In the rows, 128 means zero.
Known rows, with every step that occurs:
fudo pesa zisa lilib ruri bidef: [185 131 138 121 126 122 114 151 136 130  89 125 129 131 128 137  58 109
  54 132 116 109 144  96]
ruri lilib fudo: [158 132 145 129 122 120 111 155 161 119  72 125 103 125 130 142  72 109
  80 171 104 121 126  94]
ponu ruri pesa zisa lilib: [170 136 134 139 149 125 119 148 157 132  95 113 103 139 128 145  66 113
  43 153 103 126  93 109]
zisa lilib: [157 129 135 120 123 125 116 157 129 127 118 118 105 131 123 143  75 113
 100 166 110 131 130  75]
pesa zisa lilib: [154 113 132 117 124 122 115 159 146 127 100 133 109 132 127 141  70 104
  92 155 115 132 122  96]
mibin fudo pesa zisa lilib ruri: [178 103 126 139 123 117 125 153 144 124 115 121 125 131 142 141  82  92
  53 141 119 120 164 103]
bazi ponu ruri: [150 120 159 117 152 124 104 143 130 136 110  97 101 114 126 127  74 122
  59 169 105 122  97  83]
mibin zisa lilib: [165 106 137 123 124 122 131 157 135 122 116 131 119 126 125 144  72 111
 113 159 106 127 126  89]
zisa lilib fudo pesa: [196 118 131 150 119 125 121 175 140 125  94 114 117 132 125 147  79 105
  83 155 108 130 143  90]
bazi ponu: [141 116 158 111 134 118 103 146 133 134 114 116 108 114 120 126  74 115
  91 168 109 133  95  85]
bazi ponu ruri lilib fudo: [158 124 162 134 153 124 107 144 153 129  73 100 101 117 132 141  70 113
  20 174 102 111 108  98]
mibin ruri: [128 148 154 113 123 124 108 165 144 120 116 110 108 128 126 129  77 121
  82 159 102 130 118  74]
fudo pesa zisa mibin ruri bidef: [154 134 127 118 136 111 106 170 153 126  82 140 119 132 133 131  54 122
  67 124 106 129 119  96]
mibin ruri ponu: [123 145 161 110 132 124 108 155 127 131 124 109 107 122 126 127  72 131
  54 158  99 132  78  78]
ponu ruri lilib fudo: [166 138 149 134 138 123 112 151 156 122  71 105  95 125 136 145  71 116
  48 171 100 111 126  89]
bazi ponu ruri pesa zisa: [153 128 157 130 158 119 105 137 162 139  89 109 107 123 124 127  66 115
  36 157 103 127  59 120]
pesa zisa lilib ruri: [153 119 138 112 120 124 116 144 146 125 102 119 117 130 134 136  65 100
  62 149 119 133 138 100]
fudo pesa zisa: [181 112 130 122 126 113 111 165 150 128  84 131 113 124 128 127  73 102
 102 145 113 136 112 105]
fudo pesa zisa lilib ruri: [183 115 128 126 122 121 121 152 141 127  92 116 125 131 134 137  68  94
  51 136 118 132 142 103]
pesa zisa lilib ruri ponu: [148 122 144 112 130 124 116 137 132 136 109 117 116 125 134 134  62 108
  36 149 116 132  97 104]
ponu ruri lilib fudo pesa zisa mibin: [190 107 109 144 149 110 117 161 174 124  42 127 100 129 150 145  57 100
  33 142 107 131 127 120]
lilib ruri: [149 137 152 106 120 122 109 139 136 124 113 107 108 120 132 124  70 114
  88 161 110 131 129  81]
ponu ruri: [162 135 149 116 138 124 108 151 133 128 112 101  92 123 131 131  74 123
  87 165 102 121 114  77]

Rows:
[186 110 124 131 125 118 119 166 145 129  91 130 118 133 127 140  74  99
  84 143 114 135 127 100]  fudo pesa zisa lilib
[204  98 135 154 118 123 137 175 144 120  94 126 130 128 126 150  74 101
 101 150 105 125 134 107]  mibin zisa lilib fudo pesa
[167 125 140 149 123 125 118 161 176 126  83 130 114 139 123 148  67 103
  73 156 106 136 102 124]  ruri pesa zisa lilib fudo
[178 118 136 134 125 118 116 151 137 126 113 131 131 132 133 141  71 108
  58 134 114  98 165  94]  mibin fudo pesa zisa lilib ruri bidef
[127 155 147 113 128 121 111 154 152 118  87 116 107 129 132 139  74 119
  47 163  99 121 125  74]  mibin ruri lilib
[153 136 151 119 123 118 113 132 167 126  91 120 114 127 130 124  61 108
  65 151 109 136  93 120]  lilib ruri pesa zisa
[157 139 159 132 156 123 106 134 145 137 106  95 103 119 120 130  70 122
  44 166  97 124  67  97]  bazi ponu ruri pesa
[159 126 118 130 154 114 112 144 167 131  85 124  92 132 138 133  54 118
  64 146 102 146  77 116]  ponu ruri pesa zisa mibin
[152 139 150 108 125 125 108 141 141 128  98 127 122 132 126 136  55 115
  60 144 116 108 138  91]  pesa zisa lilib ruri bidef
[144 111 113 136 133 106 115 146 176 125 109 149 100 131 139 136  70 111
 103 152 105 149  98 118]  ruri pesa zisa mibin fudo
[165 132 142 140 125 117 117 174 178 117  52 125 120 132 137 142  71 100
  25 143 105 123 129 116]  mibin ruri lilib fudo pesa zisa
[174 103 132 137 130 118 124 145 129 134 118 118 126 126 141 138  78 102
  29 141 116 122 121 104]  mibin fudo pesa zisa lilib ruri ponu
[198 122 137 144 141 118 116 163 169 124  42 117 107 127 142 143  70 101
  31 147 106 111 125 116]  ponu ruri lilib fudo pesa zisa
[160 127 117 141 130 114 119 171 165 116  62 122 111 131 143 146  66 111
  34 145 100 142 140  96]  zisa mibin ruri lilib fudo pesa
[140 107 117 123 128 110 113 153 142 122 130 136  95 123 140 135  78 116
 125 163 107 141 135  79]  zisa mibin fudo
[185 107 148 145 154 117 110 155 165 132  46 113 114 119 136 140  69  98
   4 151 108 111 108 123]  bazi ponu ruri lilib fudo pesa zisa
[151 121 116 123 135 109 112 148 173 128  85 143 100 131 131 132  56 112
  98 148 106 161  79 119]  ruri pesa zisa mibin
[155 134 140 124 127 115 110 148 169 129  88 134 108 129 123 130  66 112
 100 155 105 137  77 115]  ruri pesa zisa
[155 113 130 137 136 114 112 176 158 130  82 127 114 127 139 132  59 113
  33 129 106 152  86 123]  lilib fudo pesa zisa mibin ruri ponu
[175 100 110 122 131 105 113 164 155 128  79 142 106 125 138 129  63 103
 104 136 113 157 112 108]  fudo pesa zisa mibin
[146 104 117 108 131 109 108 155 157 126  89 145  97 126 136 129  58 109
 116 149 115 154 107 104]  pesa zisa mibin
[160 146 142 130 121 127 122 133 144 126 114 103 116 134 126 141  67 113
  53 158 106 135 115  91]  zisa lilib ruri pesa
